Every row comes from one small tree of marks. The marks that hang from a mark follow it in brackets, in alphabetical order. Every link used is in the known rows. Which tree was each row made from?
Known rows
E(C H(V) X): 106 53 349 96 -122 -21 -281 190 -322 39 183 -115 233 38 -70 -199 413
 -250 -143 -202 -166 178 -155 -47 -474 -50 128
C(E(X) H): 105 195 -77 -67 127 -18 -202 138 -203 63 138 327 298 188 -229 -415 160
 -99 -87 -47 52 300 -71 -57 -378 279 -499
X(E): 53 124 -85 39 179 35 -8 53 -26 -10 28 38 23 196 129 122 186 -72 -113 -22
 -8 124 30 11 41 -56 -97
E(C H(V(T))): 64 49 273 -183 -172 -49 -68 108 -311 40 207 -257 24 180 -164 -29 309
 -200 87 -153 -365 12 -192 -20 -284 24 133
Q(X): -44 -15 -70 -46 313 -9 54 133 82 -197 19 -139 45 -33 115 -94 -25 69 -170
 -1 -48 -40 -75 98 -251 52 171
T(V X(E)): 36 287 20 244 -371 -86 -390 -97 -140 -73 83 17 -89 242 -107 215 282 -88
 -224 -152 -133 214 61 126 -105 -101 46
V(H): 111 19 -65 -63 -75 -22 -16 -41 -96 -15 1 -77 -34 -102 184 34 198 -11 122
 60 -77 23 9 -9 159 -95 204
H(V(T(X(E)))): 280 369 22 -105 -159 -43 -423 -80 -310 -103 281 -193 -142 242 -153 170
 314 -90 -281 -235 -150 137 -59 139 -222 -114 -64
E(C H): -95 -119 260 32 -20 -28 -26 227 -40 46 45 -52 119 66 15 -69 188 -172 144
 -73 -257 27 -132 -111 -85 54 60
X(C E(H) T(V)): 14 237 86 99 -126 -44 128 218 -273 194 161 214 41 646 -119 314 517 -193
 -235 -128 -198 135 18 117 -186 -29 244
C(H): -28 127 -27 -105 62 -85 -1 99 -121 61 101 140 39 105 -120 -125 12 -5 50
 -24 19 85 -16 -62 -146 308 -88
X(E(H) T(V)): -90 287 73 234 -303 -112 -52 117 -277 197 97 13 102 627 6 147 454 -188
 -173 -129 -84 189 74 149 -302 -35 300
J(Q(X(T))): -99 -144 -161 -156 256 102 -11 221 50 -274 203 -306 106 169 127 -232 -69
 103 -422 -112 -3 2 -97 167 -454 -22 155
Q(X(C)): 98 -66 -61 -179 501 68 245 262 57 -185 96 93 0 39 -1 51 7 46 -276 -20
 -170 -92 -134 72 -145 61 128
X(E(C(H(V))) T): 23 381 56 -152 -61 -40 -235 329 -344 87 88 -54 148 314 -49 10 426 -114
 -328 -244 -94 193 29 -14 -491 182 -62
Q(J X(C E T)): 252 41 -247 -214 541 201 232 488 -31 -139 121 -46 57 345 116 96 168 -10
 -495 -133 -155 34 -163 171 -295 -112 175
J(Q(X(E T(V)))): -133 90 -226 -18 39 74 -41 166 -93 -233 214 -266 65 421 102 -42 217 4
 -561 -133 -94 198 -1 298 -496 -120 269
T(X(C)): 200 31 103 -43 21 32 -175 51 7 -90 141 169 -92 25 -233 203 56 -23 -142
 -162 -150 -33 -112 -10 -46 -3 -59
V(T): 131 93 -29 -208 10 -49 14 29 -44 -12 100 -109 -75 175 -166 -27 63 25 190
 -60 -160 -52 -109 6 -32 -17 -74
X(C): 132 -43 14 -140 206 88 224 131 -11 19 52 200 -61 68 -87 161 20 -29 -74 7
 -115 -58 -77 -40 69 24 -10
V(H T(X(C))): 458 150 -25 -323 -46 -7 -232 61 -139 -133 212 25 -199 93 -182 213 301
 -10 177 -141 -397 -71 -190 -45 106 -115 94
E(X(C)): 310 43 33 -78 248 84 -16 204 -68 -50 135 244 86 50 -180 -24 241 -35 -112
 -126 -87 33 -137 -103 -184 -45 -76
X(C(E H)): 73 66 -65 -275 256 59 210 189 -173 93 133 489 95 236 -294 -27 -4 -71
 -143 57 -99 148 -42 -22 -92 405 -447
J(Q(X(C T))): 22 -195 -150 -310 428 178 218 328 56 -254 239 -106 66 194 24 -54 -29 86
 -503 -125 -127 -46 -177 144 -389 -32 152
C(E(X) H(V)): 144 247 -12 -90 -52 1 -257 9 -426 101 213 217 270 117 -243 -339 232 -151
 -342 -68 112 358 -22 55 -518 294 -335
H(V(T)): 170 180 0 -239 -152 -19 -26 -78 -280 1 170 -212 -89 83 -187 37 105 -36
 -85 -73 -85 -12 -59 90 -132 -39 103
J(Q(X)): -92 -242 -156 -146 326 138 81 90 109 -303 219 -248 42 3 116 -200 -192 34
 -350 0 -34 51 -137 155 -292 3 122

Write each row's tree
-29 142 -56 -82 -221 80 70 44 -200 116 0 265 74 372 -310 125 234 -32
 -321 -5 -135 119 28 154 -147 19 -144 -> X(C(E) T(V))
304 133 270 -188 -167 -32 -150 14 -332 57 399 -19 -116 272 -379 197 296
 -189 -138 -245 -310 19 -219 104 -227 21 152 -> E(H(V(T(X(C)))))
47 -24 141 -99 0 74 210 -10 -362 239 207 234 135 221 -147 87 175 -271
 -396 44 -107 179 -39 160 -66 171 -83 -> X(C(E(H(V))))
125 382 -20 6 -132 -87 -208 118 -253 -3 223 379 -81 415 -357 278 342
 -122 -270 -198 -211 248 -4 45 -185 201 -30 -> T(V X(C(H) E))
209 218 105 -129 -353 -52 -407 -135 -256 -75 241 -226 -145 43 -269 49
 166 -21 -156 -229 -123 21 -85 101 -226 -71 24 -> H(V(T(X)))
288 187 7 -172 305 13 -27 306 -202 36 205 410 127 142 -303 -116 260 -46
 -38 -140 -74 117 -145 -136 -334 220 -164 -> E(X(C(H)))
89 243 43 147 -442 -75 -526 33 -173 -141 24 -111 -88 86 57 229 552 -118
 -33 -166 -385 205 17 3 -22 -211 174 -> T(V(H) X(E(C)))
56 -278 -146 -293 522 215 272 207 91 -293 273 -30 2 35 29 -22 -170 23
 -430 -13 -182 -3 -194 132 -200 29 130 -> J(Q(X(C)))
221 167 303 -128 -108 -39 -277 213 -362 -14 264 -232 160 163 -211 -228
 481 -225 77 -271 -331 109 -249 -57 -509 -69 56 -> E(C H(V(T)) X)
48 107 283 134 -34 -30 -321 389 -147 53 86 -71 309 240 -55 -257 463 -139
 99 -275 -191 79 -202 -94 -546 -70 25 -> E(C H X(T))
211 372 79 -258 -305 -128 -406 -43 -374 -8 303 -83 -77 159 -401 -39 140
 -47 -78 -271 -89 119 -92 29 -397 258 -49 -> C(H(V(T(X))))
235 -104 -80 -117 622 150 391 444 -78 -46 226 46 65 328 133 78 144 -240
 -331 -53 -275 113 -223 129 -184 -20 254 -> Q(J X(C E(H)))
83 184 1 165 -654 -124 -451 -207 -187 -48 64 -76 -156 -34 -34 126 301
 -32 -6 -76 -159 109 31 105 12 -146 359 -> T(V(H) X)
205 321 -168 -69 -139 -2 36 113 -280 66 37 140 -93 366 51 390 588 -76
 -213 -52 -216 116 46 103 24 -171 355 -> X(C E T(V(H)))
84 93 101 -189 -170 -41 17 -96 -389 186 240 -87 102 320 -195 -96 184
 -226 -121 13 -160 174 -91 155 -198 121 -154 -> C(E(H(V(T))))
115 22 212 2 -155 65 -170 -47 -340 124 310 199 90 197 -216 149 176 -279
 -455 -81 -129 198 -89 166 -202 138 -147 -> T(X(C(E(H(V)))))
288 486 14 -200 -102 -119 -391 38 -409 -37 356 -60 -78 352 -257 52 337
 -109 -198 -265 -121 217 -60 71 -348 193 -150 -> C(H(V(T(X(E)))))
215 147 21 24 -448 -40 -240 -102 -198 -53 104 148 -188 4 -159 315 347
 -47 -89 -78 -277 63 -45 43 94 -115 331 -> T(V(H) X(C))
-25 304 4 -123 156 -58 -149 457 -133 2 40 85 151 386 -46 -44 388 -43 -48
 -205 -169 147 -33 -100 -392 195 -213 -> X(E(C(H)) T)
22 -146 -163 -382 583 133 307 321 -28 -224 339 111 48 160 -132 -119 -146
 6 -351 -36 -138 80 -197 65 -380 329 21 -> J(Q(X(C(H))))
-65 -40 333 13 -172 -15 -117 87 -266 87 125 -195 101 19 4 -33 238 -237
 -134 -84 -190 100 -79 -9 -219 57 183 -> E(C H(V))
88 249 -47 -327 0 66 39 153 -413 206 164 309 151 335 -281 -9 178 -72
 -482 -49 37 178 11 121 -370 351 -264 -> X(C(E H(V)) T)
279 343 148 -322 -41 -63 -323 284 -403 -71 250 -66 107 117 -380 -300 423
 -83 44 -280 -243 156 -216 -138 -617 170 -122 -> E(C(H(V(T))) X)
